Known rows, with every step that occurs:
gavo, funed, tupo: -.24	-.07	-.17	-.19	.06	.23	-.17	-.14	-.09	-.11	-.35	-.48	-.06	-.23	-.27	.26	-.17	-.11	.03	.04
gavo, zuvo, bedu, tuzuve, funed: -.29	.28	-.11	-.29	-.05	.06	-.19	-.04	-.17	-.11	-.05	-.29	-.14	-.12	-.28	.70	-.22	-.06	.29	-.20
gavo, funed: -.28	-.32	-.24	-.15	-.07	.05	-.21	-.13	-.12	-.07	-.05	-.35	-.10	-.22	-.28	.21	-.14	-.17	.07	-.08
gavo, zuvo, bedu, zorisu: -.24	-.23	-.09	-.21	-.05	-.22	-.12	-.10	.06	-.02	-.10	-.10	.08	-.15	-.06	.35	-.01	-.13	.27	-.22
tuzuve, funed, zuvo: -.30	.13	-.15	-.28	.00	-.12	-.35	-.17	-.10	-.06	-.13	-.57	-.05	.08	-.26	.19	-.06	.06	.02	-.05
zorisu, bedu: -.19	-.20	-.23	-.22	.08	-.06	.02	-.04	-.02	-.12	-.15	-.14	-.04	-.15	-.12	-.16	-.02	-.02	.14	-.09
gavo, funed, bedu, tuzuve: -.20	.00	-.11	-.07	.03	.26	-.32	-.17	-.24	-.13	-.16	-.40	-.20	-.52	-.33	.10	-.17	-.20	.33	-.03
zuvo, bedu: -.27	-.08	-.07	-.21	.02	-.09	-.10	-.03	-.01	-.04	-.13	-.25	.04	-.13	-.13	.40	-.13	.00	.11	-.13
bedu, tupo: -.24	-.07	-.19	-.13	.18	.10	-.12	.00	.19	-.03	-.27	-.12	.05	-.34	-.13	-.02	.05	-.01	.15	-.04
tuzuve, funed, gavo, zuvo: -.36	-.05	-.15	-.37	-.05	-.19	-.30	-.17	-.18	-.05	-.28	-.58	.01	.05	-.31	.10	-.14	-.18	.07	-.08
zuvo, bedu, tupo: -.27	-.02	-.04	-.16	.19	.08	-.06	.04	.18	-.03	-.25	-.06	.07	-.37	-.08	.31	-.10	.09	.19	-.11
zorisu, bedu, zuvo: -.29	-.08	-.31	-.22	-.01	-.08	-.17	-.13	-.04	-.11	-.18	.10	-.01	-.10	-.07	-.27	.05	.18	.35	-.08
bedu, zorisu: -.14	-.32	-.24	-.15	.00	-.10	-.17	-.06	.10	-.07	-.20	-.18	.06	-.27	-.14	.00	.19	-.14	.19	-.07
gavo, zuvo: -.30	-.08	-.22	-.22	-.06	-.20	-.20	-.19	-.04	.03	-.05	-.31	.00	.10	-.14	.06	-.02	-.19	.12	-.15
tuzuve, funed: -.20	.01	-.20	-.30	.02	.01	-.14	.03	-.07	-.13	-.25	-.52	-.05	-.05	-.28	.42	-.06	.00	.00	-.02
gavo, zuvo, funed, zorisu, bedu: -.19	-.34	-.18	-.28	-.14	-.06	.03	.02	-.07	-.08	-.16	-.03	-.05	-.08	-.25	-.05	-.14	-.06	.28	.05
funed, zorisu, bedu: -.13	-.36	-.23	-.19	.03	.04	.03	.01	-.06	-.16	-.35	-.10	.03	-.17	-.21	-.30	-.01	-.02	.24	.05
tuzuve, funed, zuvo, bedu: -.34	.16	.00	-.30	.01	-.13	-.26	-.11	-.11	-.06	-.11	-.47	-.02	.03	-.20	.54	-.21	.14	.07	-.13
zorisu, bedu, tuzuve, funed: -.17	.15	-.24	-.27	.05	.18	-.07	.04	-.14	-.22	-.15	-.20	-.19	-.26	-.31	.23	-.09	.00	.28	-.09
zuvo, bedu, zorisu: -.18	-.28	-.10	-.17	.01	-.12	-.10	-.01	.08	-.08	-.19	-.12	.09	-.30	-.10	.33	.04	-.04	.22	-.14

Rows:
-.34	.25	-.09	-.13	-.01	-.02	-.38	-.19	-.12	-.01	.05	-.13	-.09	-.18	-.19	.18	-.10	-.01	.34	-.18 -> funed, zuvo, bedu, tuzuve
-.38	.11	-.09	-.21	-.05	-.07	-.34	-.19	-.19	-.01	-.08	-.16	-.05	-.21	-.24	.13	-.17	-.20	.38	-.20 -> funed, gavo, zuvo, bedu, tuzuve
-.36	.09	.00	-.15	.18	-.02	-.23	-.10	.15	.02	-.16	-.11	.07	-.25	-.07	.16	-.10	.14	.19	-.13 -> funed, zuvo, bedu, tupo
-.21	.17	-.06	-.18	-.06	.06	-.28	-.10	-.14	-.03	-.04	-.32	-.21	-.32	-.28	.19	-.15	-.17	.37	.00 -> gavo, zuvo, funed, bedu, tuzuve
-.15	-.08	.01	-.22	.01	.00	-.15	.00	-.05	-.06	-.23	-.52	-.09	-.29	-.24	.23	-.15	-.02	.10	.13 -> zuvo, funed, bedu
-.35	-.20	-.20	-.33	-.12	-.16	-.27	-.07	-.12	-.06	-.22	-.03	-.04	-.23	-.26	-.28	-.09	.09	.28	.06 -> zorisu, bedu, zuvo, funed, gavo
-.17	-.02	.02	-.17	.17	.16	-.10	.07	.15	-.05	-.34	-.30	-.04	-.53	-.19	.15	-.12	.07	.18	.11 -> zuvo, funed, bedu, tupo
-.17	-.25	-.28	-.11	-.06	.28	-.13	-.06	-.22	-.19	-.15	.04	-.17	-.44	-.35	-.16	-.11	-.15	.45	-.02 -> gavo, funed, zorisu, bedu, tuzuve
-.32	.18	-.12	-.17	-.06	-.02	-.24	-.14	-.11	-.01	.06	-.07	-.09	-.15	-.18	.35	-.15	-.15	.38	-.24 -> gavo, zuvo, bedu, tuzuve
-.21	-.12	-.20	-.17	.24	.11	.05	.03	.18	-.10	-.27	.05	.00	-.39	-.08	-.20	.00	.07	.22	-.08 -> zorisu, bedu, tupo
-.13	-.38	-.19	-.25	-.08	.03	.06	.11	-.04	-.13	-.24	-.03	-.05	-.22	-.28	-.07	-.09	.02	.23	.12 -> zuvo, funed, zorisu, bedu
-.07	-.14	-.05	-.23	.11	.04	-.14	-.02	-.03	-.20	-.47	-.58	.01	-.39	-.22	.26	.02	-.02	.17	.04 -> tuzuve, funed, bedu, zorisu
-.22	-.12	-.30	-.28	-.05	.08	-.14	-.02	-.13	-.21	-.43	-.01	.00	-.10	-.23	-.10	-.02	.24	.38	.07 -> tuzuve, funed, zorisu, bedu, zuvo
-.30	-.24	-.13	-.30	-.10	-.15	-.28	-.02	-.08	-.01	-.21	-.36	-.03	-.22	-.34	-.03	-.10	-.12	.05	.08 -> zuvo, funed, gavo
-.36	.05	-.02	-.20	.01	-.20	-.29	-.18	-.06	.02	-.04	-.31	.03	.01	-.11	.23	-.13	.07	.11	-.14 -> funed, zuvo, bedu
-.14	-.17	-.17	-.23	.19	.27	.08	.14	.09	-.20	-.52	-.06	.02	-.39	-.24	-.03	-.07	.14	.26	.06 -> tuzuve, funed, zorisu, bedu, tupo
-.31	.11	-.08	-.31	.02	.07	-.31	-.03	-.24	-.14	-.31	-.42	-.07	-.32	-.39	.31	-.20	-.06	.22	-.06 -> zuvo, bedu, tuzuve, funed, gavo
-.34	.19	.01	-.24	.18	.05	-.20	-.03	.10	-.05	-.23	-.25	.02	-.23	-.15	.43	-.17	.22	.15	-.11 -> tuzuve, funed, zuvo, bedu, tupo
-.25	.03	-.19	-.32	.06	.09	-.22	-.04	-.24	-.20	-.34	-.32	-.12	-.33	-.39	-.10	-.12	-.08	.25	-.03 -> zorisu, bedu, tuzuve, funed, gavo
-.24	-.07	-.04	-.25	.00	-.15	-.25	-.09	.00	-.09	-.17	-.31	.04	-.16	-.16	.46	-.03	.08	.19	-.13 -> tuzuve, funed, zuvo, bedu, zorisu
-.23	-.23	-.25	-.21	-.24	.02	-.27	.02	-.05	-.04	-.28	-.01	.00	-.14	-.30	.04	.01	.10	.33	.19 -> bedu, zuvo, funed, zorisu
-.08	-.25	-.07	-.12	.11	-.03	-.17	-.09	.03	-.12	-.40	-.42	.06	-.41	-.13	-.04	.10	-.10	.21	.03 -> funed, bedu, zorisu
-.16	.16	-.10	-.09	.10	.17	-.29	-.12	-.14	-.11	-.24	-.39	-.12	-.41	-.25	-.04	-.03	-.13	.32	.00 -> funed, bedu, tuzuve
-.22	.07	-.11	-.25	-.11	.16	-.19	.00	-.21	-.14	-.28	-.25	-.05	-.13	-.36	.49	-.19	-.06	.38	-.03 -> gavo, zuvo, bedu, tuzuve, funed, zorisu
-.23	-.21	-.31	-.19	-.05	.02	-.17	-.09	-.09	-.14	-.36	.13	.05	-.13	-.15	-.38	.05	.17	.43	.05 -> funed, zorisu, bedu, zuvo
-.11	-.25	-.20	-.29	.04	.11	.06	.09	-.12	-.23	-.43	-.26	-.02	-.15	-.29	.02	-.09	.06	.19	.07 -> tuzuve, funed, zorisu, bedu
